Known rows, with every step that occurs:
maru-dozomo-funob-vage: [ 2.07  0.62 -0.16 -0.88 -1.28 -0.31 -1.99  0.35  0.21  5.16 -0.76 -0.94
  0.47 -0.87  1.10  0.61 -1.87  0.72 -0.22  4.00 -0.61 -0.02  1.30]
maru-beba-pasig-dozomo-funob: [ 1.65  2.35 -0.69  2.24 -1.41  0.84 -2.56 -0.54 -0.31 -5.06 -0.35 -0.89
  1.05  2.16 -1.17 -1.30 -0.08 -1.01 -3.90  1.05  1.52  1.37  0.47]
maru-dozomo-funob-beba-pasig: [ 2.71 -1.20  1.28  0.93 -1.38 -0.20 -0.61  1.28  0.18 -0.57 -0.30  1.09
  0.66  0.43  3.06 -0.51 -1.87 -0.72  0.75  6.02 -1.45 -0.43  0.44]
pasig-dozomo-funob-beba: [-0.17  0.27  0.84  1.05 -0.53  0.34 -1.44 -0.99 -0.04 -5.40  0.75 -1.70
 -0.84  0.27 -0.02 -0.15 -0.72 -0.34 -1.95  1.74  0.10 -0.47  0.23]
pasig-vage-beba-maru-dozomo-funob: [ 0.90  0.02  0.77  1.79  0.35 -0.80 -0.49 -0.15 -0.34  1.66  0.22  0.79
  0.44 -0.76  1.53  0.56  0.47 -0.23  4.76  3.13 -0.25 -0.73 -1.01]
dozomo-funob-vage: [ 0.48  1.36  0.44 -1.30 -0.83 -1.10 -1.35  0.56  0.01  0.64  0.21 -2.03
  0.48 -0.63 -0.50  1.46 -0.86  0.96 -1.56  2.93  0.10  0.25  1.62]
pasig-beba-maru-dozomo-funob-vage: [ 1.76  1.48  0.26  0.37 -0.36 -0.74 -0.62 -1.03 -0.41  3.19 -0.95  0.42
  0.31 -2.53  1.82 -0.01  1.12 -0.51  3.41  4.65 -1.55 -0.06  0.92]
funob-vage-kudi: [-0.25 -1.95  0.35 -4.94 -0.13 -1.85  0.13  1.69 -0.30  2.77  0.64 -2.30
  0.31 -1.02 -1.95  0.91  0.12  1.21 -6.06  1.88  0.85 -0.01  0.65]
vage-beba-maru-dozomo-funob: [ 0.02 -0.47  1.15  1.67 -0.29  0.32 -0.53 -1.17 -0.17  4.74  0.18  0.66
 -0.95  1.37  2.51  0.25 -0.56  0.07  4.55 -0.86 -1.12 -0.88 -2.22]
beba-maru: [-1.72 -0.74  0.39  0.39 -0.60  0.40  0.50  0.07 -0.24  2.76  0.52 -0.47
 -0.99  0.02 -1.57  0.44  0.91  0.48 -1.56 -3.43  1.06 -0.05 -1.76]
pasig-dozomo-maru-beba: [ 0.74  2.88 -3.67  0.55 -1.28  1.53 -2.16 -5.16  0.67 -4.53 -0.59 -1.14
 -1.15  1.41 -2.64 -0.59 -1.74 -0.40 -5.83 -4.27  1.75  0.67  0.61]
dozomo-maru-beba-pasig: [ 1.96  1.76 -2.78 -0.09 -1.59  0.45 -0.72 -2.54  0.59 -4.01 -0.77  0.51
  0.40  1.69 -1.08 -0.29 -1.87 -0.41 -4.56 -0.98  0.90  1.36  1.10]
maru-dozomo: [ 0.94 -0.39 -0.81 -0.36 -1.17  0.83 -0.46  0.55  0.39  7.41 -0.18 -0.22
 -0.17  0.07 -0.44 -0.46 -1.44  0.30 -2.28 -0.65  0.59 -0.77 -0.22]
funob-beba: [-0.65 -2.07  0.46 -1.16 -0.57 -0.80  1.00  0.45  0.49 -1.70  1.22 -0.74
 -0.51  0.33 -0.25  0.75 -1.09  0.33 -1.74  0.95  0.14 -0.50  0.27]
vage-funob-beba-maru: [-2.59 -3.04  1.49  1.26  1.37 -1.31  2.16  2.44  0.09 -0.81  0.73  1.02
 -1.28  0.13  0.90  0.61 -0.33 -0.08  1.01 -1.82 -0.61  0.47 -2.28]
beba-pasig: [ 0.23  0.06  0.06 -0.76 -0.48  0.37  0.61  1.91 -0.09  1.50  0.23 -0.01
  1.03  0.51 -1.17 -0.13  0.49  0.31 -1.93 -0.98  0.65 -0.06  0.35]
maru-dozomo-funob-vage-beba-pasig: [ 1.97 -0.31  0.60 -1.69  0.02 -0.25 -0.25  0.29  0.14  2.93 -0.96  1.03
  1.22  0.58  3.44  0.08 -0.62  0.45  5.47  3.47 -2.22 -0.09  1.23]
maru-dozomo-funob-vage-beba: [ 1.36  0.01  0.15 -1.64 -0.05 -0.72 -0.67 -0.91  0.41  4.54 -0.26 -0.27
  0.22  0.37  2.52  0.75 -1.58  0.84  4.23  2.67 -1.62 -0.60  1.05]
pasig-dozomo: [-1.04  1.03 -0.84 -0.31 -0.09  1.72 -0.73 -0.79 -0.09  1.13  0.26 -1.63
 -0.60  0.13 -2.61 -0.64  0.79  0.18 -3.86 -4.10  1.66 -0.36 -0.26]
vage-beba-pasig-dozomo-maru: [-0.71  1.71 -1.62 -0.96  1.10  2.36  0.43 -4.43  0.30 -4.46 -0.63  0.70
 -0.80  1.30 -0.23 -0.81  0.46 -0.01  1.58 -6.09 -0.65 -0.71  0.44]
beba-pasig-dozomo-funob: [ 0.47  2.27  0.59  1.37 -0.53  1.52 -1.75  0.21 -0.56 -2.38 -0.34 -0.88
  0.65  0.47 -0.88 -0.92  0.81 -0.42 -2.02 -0.20  0.76 -0.01  0.09]
maru-beba-pasig: [ 1.39  0.25 -0.96  0.16 -1.45 -0.42 -0.24  1.03  0.25 -1.15  0.12  0.05
  1.32  2.14 -1.31 -0.49 -0.40 -0.43 -3.62  0.46  1.50  1.32  0.55]

Rows:
[-0.27 -3.39  0.52  0.57 -0.94  0.35  0.82 -0.47  0.19  3.28 -0.05  1.20
 -1.45 -0.15  1.75 -0.22 -0.71 -0.33  1.16  0.81 -1.03 -0.49 -1.66]
funob-beba-maru-dozomo
[-0.41  0.04 -0.84  0.62  1.78  0.95  0.84 -0.87  0.37 -6.77 -1.07  1.51
 -0.90 -0.16  0.71 -0.88 -1.02 -0.66 -0.78 -2.86 -1.09  0.40  0.25]
vage-funob-beba-pasig-dozomo-maru
[ 0.33  0.20 -1.26 -0.40 -0.08  1.87  0.14 -3.32  0.32 -7.71 -0.91  0.60
 -1.08  0.03  0.01 -0.80 -0.37 -0.60 -1.73 -1.74 -0.91 -0.04  1.09]
funob-beba-pasig-dozomo-maru
[-0.51 -1.40  0.60  0.49  1.78 -2.93  1.57  4.42  0.31 -3.52  0.96  0.33
  1.01 -2.11 -0.61  1.18 -0.85 -0.08 -0.33  3.63  0.60  0.14  0.65]
pasig-vage-funob-beba
[-1.38 -0.43 -0.36 -3.28  1.54  1.02  1.12 -1.04 -0.08 -1.22 -0.53  0.12
  0.39  0.69  0.02 -0.58  2.27  0.63  3.81 -2.83 -0.98  0.30  1.30]
funob-vage-beba-pasig-dozomo
[-0.69 -1.29  2.18  1.75 -0.99 -0.98 -0.15  0.11 -0.23 -3.82  1.03 -0.52
 -1.19  0.25  1.21  1.12 -0.47 -0.15  0.39  2.15 -0.52 -0.13 -1.27]
dozomo-funob-beba-maru
[-0.87 -0.77  0.47 -1.82  0.68  0.02  1.82  0.71  0.13  0.40  0.72  0.56
  0.70  1.78  0.33 -0.03  0.78  0.56  2.54 -2.49 -0.31 -0.44 -0.06]
vage-beba-pasig
[ 1.69  1.87  0.69  2.45 -0.63 -0.02 -0.62 -0.85 -0.53  3.36 -0.33  0.46
  0.09 -1.55  1.27 -0.43  0.70 -1.13  1.89  2.86 -0.48 -0.75 -0.45]
pasig-beba-maru-dozomo-funob
[-0.04 -1.30 -0.20  0.80 -0.85  1.13 -0.01 -0.21 -0.02  7.20 -0.49  0.56
 -0.92 -0.14  0.04 -0.38 -0.02  0.10 -0.52 -1.85  0.34 -0.42 -1.93]
beba-maru-dozomo
[-0.44  0.52  0.83 -2.11  0.24 -1.50 -0.20 -0.47  0.21 -0.06  0.80 -1.39
  0.24  0.76  0.88  1.59 -0.69  1.27  3.20  1.29 -0.97 -0.11  1.23]
dozomo-funob-vage-beba
[-0.58  0.87 -0.29  0.49  1.84 -2.11  0.71  4.54  0.08  1.17  0.66 -0.17
  1.42 -1.95 -2.27  0.85 -0.08  0.24 -2.07  0.92  1.80  0.27  0.26]
pasig-vage-funob
[-1.00  1.10  0.20  0.34  0.11 -0.30  1.58 -0.58 -0.40  1.01  0.66  0.04
 -0.12 -1.41 -1.48 -0.16  2.50 -0.46  0.12 -1.26  0.45 -0.38 -0.33]
pasig-beba-maru
[-0.35  2.59 -2.47 -0.44 -0.17  2.32 -1.43 -4.36  0.34 -2.00 -0.53 -1.25
 -1.59 -0.23 -2.33 -0.34 -0.77  0.23 -4.52 -5.47  1.08 -0.62  0.52]
pasig-dozomo-maru
[ 0.13  0.65  0.22  0.68  1.98 -1.79  1.31  5.57 -0.25 -0.49  0.03  1.11
  2.40 -1.70 -1.51  0.20  0.74 -0.06 -0.99  1.63  1.17  0.84  0.67]
beba-pasig-vage-funob
[-0.12 -2.96  0.45  1.94  1.59 -1.78  1.39  3.22  0.02  0.93 -0.17  2.29
  0.09 -2.36  1.46  0.17 -0.32 -0.75  2.37  3.34 -0.59  0.34 -1.27]
pasig-vage-funob-beba-maru-dozomo
[-1.33 -1.92  0.17 -0.03  0.09  0.85  1.18 -1.55  0.09  6.69  0.15  1.22
 -1.23  1.26  1.55 -0.22  0.23  0.21  4.46 -3.64 -0.83 -1.01 -2.28]
vage-beba-maru-dozomo
[ 0.85  0.22  0.83  2.33 -1.51  0.73 -1.53 -0.15 -0.36  5.46 -0.39  0.02
 -0.69  0.04  1.09 -0.10 -0.83 -0.15 -0.17  0.75  0.00 -0.45 -1.90]
beba-maru-dozomo-funob
[ 1.58  1.86 -0.97  0.18 -0.97 -0.05 -2.54 -0.75 -0.26 -4.82 -1.01 -1.03
  1.29  1.11 -0.85 -0.84  0.36 -0.50 -2.27  3.02  0.47  2.21  1.97]
maru-beba-pasig-dozomo-funob-vage
[ 1.04  0.62 -0.22 -0.52  0.11 -0.66  0.47  3.14 -0.29 -1.64  0.27  0.19
  2.25 -1.83 -2.33  0.19  1.39  0.08 -2.06  3.02  1.66  0.16  1.54]
beba-pasig-vage
[-0.57  0.73 -0.38 -0.36 -0.05  1.97 -0.20  0.32 -0.38 -0.48 -0.37 -0.35
  0.33  0.20 -2.00 -1.39  1.74 -0.21 -2.54 -2.96  1.10  0.19  0.07]
beba-pasig-dozomo
[-1.07 -2.00  0.92  0.04  1.13 -1.76  1.88  3.00  0.52 -0.54  0.93  0.19
 -0.33  0.27  0.37  0.83 -1.75  0.23 -0.93 -0.41 -0.24  0.04 -0.56]
vage-funob-beba
[-1.45 -0.30  1.52 -0.76  0.45 -1.14  0.28 -1.13 -0.20 -0.31  0.46 -0.55
 -0.66  0.54  1.36  1.45  0.67  0.95  5.06 -0.31 -1.28  0.26 -0.42]
dozomo-funob-vage-beba-maru
[-1.17 -0.85 -0.18 -3.70  0.72 -0.91  1.41 -0.62  0.55  1.92  0.74 -0.80
 -0.03  0.53 -0.11  1.14  0.22  1.46  3.01 -1.43 -0.70 -0.12  1.16]
funob-vage-beba
[ 0.58  0.99 -1.61  0.41 -0.88  1.27 -1.01 -0.63 -0.06 -2.72 -0.42 -0.25
  0.87  1.83 -1.88 -1.76  0.71 -0.89 -4.25 -1.87  1.69  1.42  0.34]
maru-beba-pasig-dozomo
[ 0.15  2.30 -2.07 -0.07 -0.02  2.80 -0.66 -3.11  0.06 -3.41 -1.19  0.14
 -0.61 -0.14 -1.65 -1.07  0.14 -0.17 -3.42 -4.44  0.39 -0.08  0.80]
beba-pasig-dozomo-maru
[-0.74 -3.71  0.88  1.62  0.90 -0.60  1.53  2.12  0.24  3.89 -0.33  2.11
 -1.32 -0.12  2.50 -0.08 -1.27 -0.39  2.18 -0.59 -1.32  0.02 -2.43]
vage-funob-beba-maru-dozomo
[ 0.51  0.38 -0.46  0.59 -0.29  0.49  0.88 -1.17 -0.19  5.87 -0.30  1.11
 -0.14 -1.57  0.23 -0.90  1.53 -0.77  1.71  0.11 -0.34 -0.64 -0.55]
pasig-beba-maru-dozomo
[-1.86 -0.72  0.45 -0.17  1.22 -1.19  1.48  0.42 -0.32 -0.93  1.25  0.32
  0.15 -0.79 -1.11  0.95  2.18  0.45  3.33 -1.09  0.57 -0.26 -1.04]
pasig-vage-beba-maru
[ 0.49 -0.53  1.56  0.42 -1.19 -1.30 -0.53  0.56  0.16 -3.24  1.27 -1.32
 -0.23  0.45  0.58  1.10 -1.80  0.12 -1.37  3.91 -0.14 -0.57  0.34]
dozomo-funob-beba
[-0.20 -1.21 -0.28  0.10  0.91 -0.36  0.94 -0.27 -0.13  3.46  0.26  1.45
  0.13 -1.06  0.49  0.19  1.25 -0.01  4.63  0.29  0.00 -0.68 -1.07]
pasig-vage-beba-maru-dozomo
[ 0.43  1.72  0.22 -0.54 -0.03  0.82 -1.63  0.25 -0.55 -2.81 -0.98 -1.07
  0.91 -0.47 -0.38 -0.38  1.24  0.13 -0.98  1.66 -0.14  0.85  1.65]
beba-pasig-dozomo-funob-vage
[-1.39 -1.44  0.69  0.56  1.83  0.22  1.47  2.70 -0.04 -3.53 -0.26  1.21
  0.06  0.26  0.58 -1.10  0.44 -0.68  0.00 -1.46 -0.54  0.51 -0.37]
vage-funob-beba-pasig-dozomo
[-2.36  0.37  0.74 -0.45  0.97  0.41 -0.67 -2.58 -0.51 -2.25 -0.03 -0.95
 -1.20  0.51  0.56  0.52  1.88  0.59  4.51 -2.22 -1.06  0.33 -0.66]
pasig-dozomo-funob-vage-beba-maru
